Each row was made from one walk, in order. Every step used is in the known rows, and no mark comes twice. Write each row's walk.
Known rows:
fedo -> pufu -> sadasip -> bazu: [-21,  -3,  14,  44, -34,   7, -14, -25, -19,  19, -22,  -4,  -3, -27, -12,
   3, -18,  10,   9, -34,  16, -14,   1,  -8,  22,  37,  14, -11, -31, -20,
  28,  33, -15,   7, -16, -17, -57,  16,  26,  21,  26,   2,   7]
fedo -> pufu -> sadasip: [-19, -10,  19,  18, -15,  15, -26, -41,  -5,  24,  -5,  -7,  -3,  -1,   4,
   6, -14,  15,   8, -37,  -6,  22,  18, -22,   5,  35,  22, -30, -29, -17,
  38,  61, -20,   7, -34,  -3, -32,  39,  27,  20,  26,  21,  32]
pekudo -> sadasip -> pufu: [  9,  -4,  14,  16, -41, -18,   7, -18,  -6,  13, -26,  10,  13, -11, -28,
   9,  26,  -7,  -6, -16,  16, -49,  11, -22,  27,  49,   3, -30, -25, -12,
  24,  13,  -6,  19, -24, -38, -22,  14,  -2,  -6,  -2, -19,  41]
pekudo -> sadasip -> dosus -> fedo -> pufu: [-16,   7,   2,  37,   1,   8, -13, -30,  -7,  37, -33, -12,  -7, -27, -15,
   6, -25,  -3,   3, -50, -11, -19,   3, -14,  14,  68,  30, -24, -26, -21,
  37,  26,  18,  -1, -82, -30, -23,  26, -13,   5,  29, -34,  25]
sadasip -> bazu -> situzu: [  1, -16,   2,  35, -30, -10,  33,  26,   9,  -3, -51,  30,  -7,  -5,  -8,
  14,   8, -23,  -5, -19,  26, -25, -15, -17, -11,  26, -19, -21, -20,   8,
  11,  -1,  10,  -5,  -2,   3, -36, -26,  -9,  -9, -14, -36,  -4]
dosus -> pufu: [-16, -15,  -9,   6,   0,  -2,   0, -16,  -3,  22, -24,  15,   7, -15, -15,
   7, -12, -11,  -3, -21,  -2,  11,  13,  -4, -16,  31,  32, -27, -15, -14,
  28,  18, -16, -15, -19, -12,   3,  26, -17,  -1,   6, -27,  53]
bazu -> situzu -> sadasip -> pekudo: [ 37, -19,   3,  38, -41,  -7,  36,  15,  10,  16, -28,  21, -31,  11,   0,
  10,  10, -12,  -5, -40,  36, -21,  -6,  -5, -24,  33,  10, -61,   1,  33,
  15,  29,   1,  -8, -19,   3, -34, -25,  -7, -14,  10, -12, -13]
fedo -> pufu: [-26, -11,   4,  14,  -4,   3, -14,  -8,  -3,  27,  -9,  10,  19,   0,  11,
  12, -17,  -1,  12, -19, -29,  17,  19, -18,   9,  38,  25, -25, -21, -11,
  16,  52, -18,   1, -39,  -3, -17,  20,  -6,  -2,  10,   7,  24]
fedo -> pufu -> sadasip -> pekudo: [ 14,   0,   6,  29, -28,   5, -10, -31,  -1,  23, -15,   3, -12, -10,  12,
  12, -26,  11,   2, -44,  18, -19,  14, -16,   4,  31,  26, -35, -19,   2,
  15,  60, -30,  12, -38, -12, -41,  23,  22,   8,  25,  16,   4]
dosus -> sadasip -> bazu -> situzu: [  5, -18,   5,  38, -20,  -8,  25,   3,  -5,   3, -46,  29,  -5, -11, -32,
  19,  -6, -15,   1, -33,  30, -16, -22,  -5,  -5,  37, -10, -41, -19,   3,
  33,   0,  13, -19, -22,  -3, -51, -25,  -9,  -9,  -8, -57,  -6]
pekudo -> sadasip -> bazu: [ -2,  -6,  -7,  35, -40,  -9,   8, -13, -28,  11, -29,  14,  12, -21, -42,
 -10,  21,  -3, -13, -20,  31, -45,   4, -23,  13,  36,  -2, -26, -25, -17,
  23, -24,  19,   2,  -2, -28, -31, -10,  -1,   8,   4, -33,   4]
pufu -> sadasip -> dosus: [ -3,   9,   7,  31, -23,  12,   8, -15,   4,  11, -21,   2, -19,  -5,  10,
  12,  -8,   8,   2, -38,  52, -29, -15, -15,  -2,  32, -11, -24, -19, -13,
  22,  15,   7,   9, -24, -14, -32,  20,  25,  13,  33,  10,   8]
dosus -> pufu -> sadasip -> bazu: [-16,  -8,   3,  36, -31,   1,  -3, -34, -22,  12, -31,   3, -13, -37, -35,
   3, -15,  -3,  -6, -35,  36, -19,  -3,   4,   3,  30,  20, -12, -29, -16,
  36,  10, -13, -10,  -1, -22, -41,  20,  20,  27,  22, -25,  26]
dosus -> fedo -> pufu -> sadasip: [-22,  -5,  13,  16,  -8,  13, -35, -55,  -6,  31, -15, -19, -14, -21,  -7,
   5, -27,   5,   2, -49, -14,  25,  15, -15,   0,  41,  29, -23, -34, -24,
  49,  50, -10,  -5, -59, -13, -28,  54,  18,  26,  30,  -5,  36]
bazu -> pekudo -> sadasip -> dosus -> pufu -> fedo: [ 14,  17,   8,  36, -37,  16,   5, -25,  12,   8, -41,  -4, -26,  -3, -32,
   9, -15, -20, -20, -43,  29, -19,  22, -12, -22,  40,   9, -10, -17,   5,
  26,  11,  19,   4, -33, -38, -10,  30,  -2,   0,  33, -37,  30]
situzu -> sadasip -> dosus -> pufu -> fedo: [-12,  12,  14,  40, -27,  11,  10, -25,  -6,  17, -30,  -2, -32, -11, -18,
  23, -23, -22,   2, -55,  29,   0,  10,  15,  10,  44,  28,  -2, -12,  -4,
  32,  17,  17, -14, -21, -29, -19,  33,  13,   4,  54, -15,  23]
bazu -> sadasip -> dosus: [  0,   3,  20,  43, -24,  28,  28,  31,  10,  11, -17,  27, -17,  -2, -16,
  17, -13, -16,  -7, -19,  51, -15, -18, -18, -25,  35, -11, -48,  -3,  -2,
  17,   2,  15,  -9, -41,   4, -25,   1,  -3, -15,   9,  -3,  -4]
pekudo -> sadasip -> dosus -> pufu -> fedo: [ -5,  17,  12,  27, -25,   7,  -1, -39,  -4,   9, -40,   0, -13, -10, -30,
  17, -14, -15, -13, -54,  28, -25,  16,  -8,  15,  46,  14,   3, -21, -13,
  31,   1,  27,  -1, -27, -36, -12,  45,   7,   7,  38, -30,  35]
situzu -> sadasip -> pekudo: [ 28,  -9,  -9,  37, -37,  -5,  25,   3, -13,  25,  -8,   9, -20,  -5,  -5,
   2,   1,  -8,  -4, -35,  36, -23,   6,   0,  -9,  30,  27, -55,  -4,  16,
   8,  21,  -9,  -9, -19, -14, -28,  -9,  -1,  -5,  25,   1, -16]

Write each row's walk:
[-12,   0,  -6,  29,  -4,   3,  15,  -3,   4,  23, -36,  18,  -7, -20,  -3,
  16, -28, -12,   4, -30,  20, -27,  -8,   2,  -4,  43,  22, -22,  -7,  -9,
  18,  18,  -2,  -8, -31, -22,  -4,  14, -15,  -3,  19, -27,  36]
sadasip -> dosus -> pufu
[ 24, -16, -10,  21, -40,   7,   9,  -5,   6,  10, -12,   7,  -2,  13, -30,
 -17,  27,  -1, -24,  -9,  15, -12,  28, -47, -45,  28,  -7, -58, -20,   7,
  31,   6,  10,   9, -29, -17,  -1,  -4, -22,   1,  -4, -22,  21]
bazu -> pekudo -> sadasip
[  3,  -6,  11,  22, -17, -13,   4, -17,  -7,  17, -16,  17,   9, -20, -25,
  34, -13,  -9,   6, -23,  15, -27,  -2,   7,  24,  46,  16, -40, -24, -16,
  31,  32, -23,   0, -44, -30, -32,   8,  -2, -11,   7, -29,  32]
dosus -> sadasip -> pufu
[  6,   8,  -5,  31, -23,   5,  18,  -4,  -5,  19, -24,  10,   0,  -2, -13,
   3,  15,   3,  -6, -34,  37, -46,  -6, -30,   7,  48, -10, -33, -12, -14,
  22, -11,  29,   8, -31, -27, -17,   0,  -7,  -2,  19, -20,  12]
pekudo -> sadasip -> dosus
[ 30,   4,  -3,  22, -34,  -1,   7, -26,   2,  11, -18,   6, -18,  -6,   1,
   8,  -7,   4,  -8, -41,  47, -28,   7, -21, -13,  14,   9, -38, -20,   5,
   8,  29, -17,   7, -20, -14, -30,  21,  21,  10,  21,  10,   0]
pufu -> sadasip -> pekudo
[ 19,  -8, -12,  44, -48,   2,  25,  30,   5,   2, -26,  12, -10, -15, -16,
  -1,  -1, -19, -15,   1,  24, -24,   9, -16, -41,  16,  -8, -34, -26,   9,
   1,   6, -10,   5, -13, -21, -22, -23, -13,  -7,  -3, -27, -18]
sadasip -> bazu -> pekudo
[ 31, -10,   9,  29, -57, -10,  16,  -1,  12,   9, -25,  11,  -4,  -4, -28,
   3,  24, -13, -14,  -6,  17, -46,  19, -29, -11,  43,  -4, -45, -23,  12,
  22,  25, -11,  26, -36, -38, -21,   0, -14, -16,  -8, -23,  32]
bazu -> pekudo -> sadasip -> pufu
[-16,   7,  16,  41, -18,  16,  -6, -20,   2,  25, -21,  -2, -12,  -8,  16,
  14, -26,  12,  15, -45,  22, -18, -10, -15,  13,  47,   9, -19, -19, -17,
  28,  49,  -3,  15, -45, -13, -42,  26,  24,  13,  40,  14,  17]
fedo -> pufu -> sadasip -> dosus
[ -8,  -2,   4,  36, -42,   1,   2, -19, -21,   9, -23,   3,  -8, -23, -22,
   3,  -1,   0,  -6, -27,  44, -22,  -4, -12,   7,  22,  -5, -14, -33, -19,
  21,  -1,  -4,   2,   4, -20, -47,  11,  30,  23,  21,  -7,   0]
pufu -> sadasip -> bazu
[  7,  16,  50,  26, -55,  12,   6,  -4,  12, -10, -26,  15, -16,  -2, -32,
  43, -13, -38, -15, -21,  29,  -2,  14,  -6,  11,  28,  -1, -12, -29,  -1,
  15,  28,  -3,   7, -31, -16, -31,  45,  22, -14,  11,   1,  15]
bazu -> sadasip -> pufu -> fedo
[-10,  22,   9,  27, -18,  10,   4, -22,   4,   9, -40,   4, -17, -11,  -8,
  31, -32, -26,  -5, -49,  24, -10,  10,   6,   5,  35,  17,   9, -20, -12,
  14,  13,   9,  -6, -25, -29, -10,  45,  11,   1,  40, -20,  27]
sadasip -> dosus -> pufu -> fedo
[  3,  17,  26,  18, -31,  -8,  -8, -37,  -5,   1, -23,   3,   1, -11, -28,
  50, -20, -24,  -3, -42,  18, -11,  16,   6,  35,  38,  12,  -7, -35, -12,
  25,  26,  -8,   4, -32, -39, -35,  41,  20,  -4,  25, -19,  21]
dosus -> sadasip -> pufu -> fedo
[ 19, -18,  -6,  57, -59,   8,  32,  28,  -8,  14, -14,   7, -26, -11, -25,
 -11,   5, -17,  -9,  -8,  33, -12,   7,  -2, -40,  23,   3, -54, -15,  17,
  18,  10,  -4,  -2, -10, -17, -36, -37, -10,  -5,  16, -20, -21]
situzu -> sadasip -> bazu -> pekudo
[ -8, -13,  -4,  51, -42,  -4,  20,   9, -31,  21, -12,   9, -10, -23, -29,
  -4,   9,  -9,   1, -23,  34, -18,  -7,   7,  11,  33,  14, -33, -16,  -7,
  25,  -8,   6, -13,   1, -16, -43, -20,   5,   9,  23, -14, -15]
situzu -> sadasip -> bazu
[-15,   5,   7,   8, -16,   5, -10, -37,   1,   5, -27,   4,  -6,  -5, -19,
  23, -22, -25, -12, -38,   5,  20,  30,  -5,   0,  23,  26,   7, -27, -13,
  22,  16,  -1, -13, -10, -22,   1,  53,   8,   6,  25, -17,  41]
dosus -> pufu -> fedo
[-16, -13,   6,  10, -14,   7, -13, -50,  -5,  21, -19,   1, -12, -14, -20,
   0, -11,   7,  -6, -37,  18,  15,  12, -10, -15,  27,  23, -25, -23, -15,
  45,  32, -17, -11, -16, -11, -17,  44,  18,  25,  20,  -7,  58]
dosus -> pufu -> sadasip
[-21,  -1,  12,  42, -24,   5, -21, -41, -25,  21, -33, -15, -16, -46, -24,
   3, -29,  -4,   2, -48,  10,  -7,   3,  -4,  15,  43,  25,  -7, -42, -27,
  34,  27,  -6,  -2, -38, -29, -53,  29,  23,  22,  33, -21,   7]
dosus -> fedo -> pufu -> sadasip -> bazu
[-22,  12,   0,  36,   9,   8, -10, -12,   2,  34, -36,  -6,  -6, -30,   9,
  17, -44, -15,  12, -44, -17,  -8,  -2,   0,   9,  59,  30, -16, -24, -18,
  21,  38,   1,  -1, -76, -24, -22,  23, -14,  -1,  28, -24,  17]
sadasip -> dosus -> fedo -> pufu
[-17,   8,  23,  45,  -1,  27,  -8,  -3,   8,  31, -32,   5, -19, -26, -16,
  17, -46, -19,   4, -38,   1,   7,  -5,  -2, -10,  61,  28, -35, -17, -14,
  31,  39,   5, -12, -89,  -9, -31,  26, -13, -10,  21, -24,  14]
bazu -> sadasip -> dosus -> fedo -> pufu
[-10, -13,  20,  40, -22,  -1,  -2, -23,   7,  11, -58,  -4, -29, -26, -17,
  12, -22, -13,   0, -50,  12,  -2, -11, -11,  -2,  45,   7, -15, -33,  -4,
  44,  33,   5,  -5, -39,  -6, -58,  10,  10,  12,  11, -36,   9]
dosus -> fedo -> pufu -> sadasip -> bazu -> situzu
[ -5,  -2,  -8,  31,  -8,   3,   9, -22,  -6,  27, -36,  10,  -6, -19, -29,
  -2,  -7,   0,  -7, -39,  27, -36,   0, -11,   2,  55,  17, -28,  -9, -12,
  36,   2,  15,  -5, -34, -28, -12,  12, -16,   5,  18, -43,  47]
pekudo -> sadasip -> dosus -> pufu
[ 11, -20,   6,  34, -41, -10,  25,   5,  -1,   1, -51,  25,  -2,  -1, -34,
  -1,  29, -13, -15, -28,  29, -35, -10, -30,  -8,  39, -21, -28, -21,   7,
  27, -14,  29,  -1,  -6, -10, -40, -24, -13,  -3, -14, -51,   4]
pekudo -> sadasip -> bazu -> situzu
[ 11, -12,  -1,  46, -48,   9,   9,  -9,   2,  10, -29,   3, -32, -28, -34,
  -6, -15,  -9, -16, -17,  35, -15,  12,  -7, -47,  21,   8, -33, -27,   7,
  30,  25, -21,   1, -17, -24, -33,   1,   5,  11,  12, -31,  15]
dosus -> pufu -> sadasip -> bazu -> pekudo
[  5, -16,  18,  35, -39,  -1,  20,  -1,   6,  -4, -49,  17, -22,  -4, -14,
   7,   9, -11,  -5, -35,  42, -20, -17, -21, -15,  27, -21, -21, -27,   5,
  28,   8,   8,   1,  -1,   1, -52,  -6,  17,   9,   3, -25,   3]
pufu -> sadasip -> bazu -> situzu
[ 30,  12,  24,  26, -65,  -1,   5, -20,  11,  -5, -31,  -2, -11,   1, -31,
  21,  12, -28, -19, -23,  20, -27,  32, -25,   2,  33,  -6, -10, -35,   7,
  17,  21,   3,  25, -31, -44, -21,  31,  11,  -6,  13, -17,  22]
bazu -> pekudo -> sadasip -> pufu -> fedo
[ -9,  -3,  17,  41,  -9,  25,  21,   8,   9,  21, -29,  25, -22, -17, -32,
  13, -31, -17,  -8, -23,  38,  -9, -12,   1, -26,  45,  17, -42,   0,  -2,
  35,  17,   4, -17, -45,  -2, -18,  14, -15, -12,  10, -30,  35]
bazu -> sadasip -> dosus -> pufu
[ 20,  -9, -11,  48, -36,   6,  18,  10,  -9,  10, -18,  13, -10, -18, -37,
   6, -15, -13, -13, -11,  32, -17,   2,  -6, -38,  24,   0, -53, -25,   7,
  22,   6,  -8,  -6, -33, -24, -37, -25, -15,  -4,   6, -46, -14]
dosus -> sadasip -> bazu -> pekudo
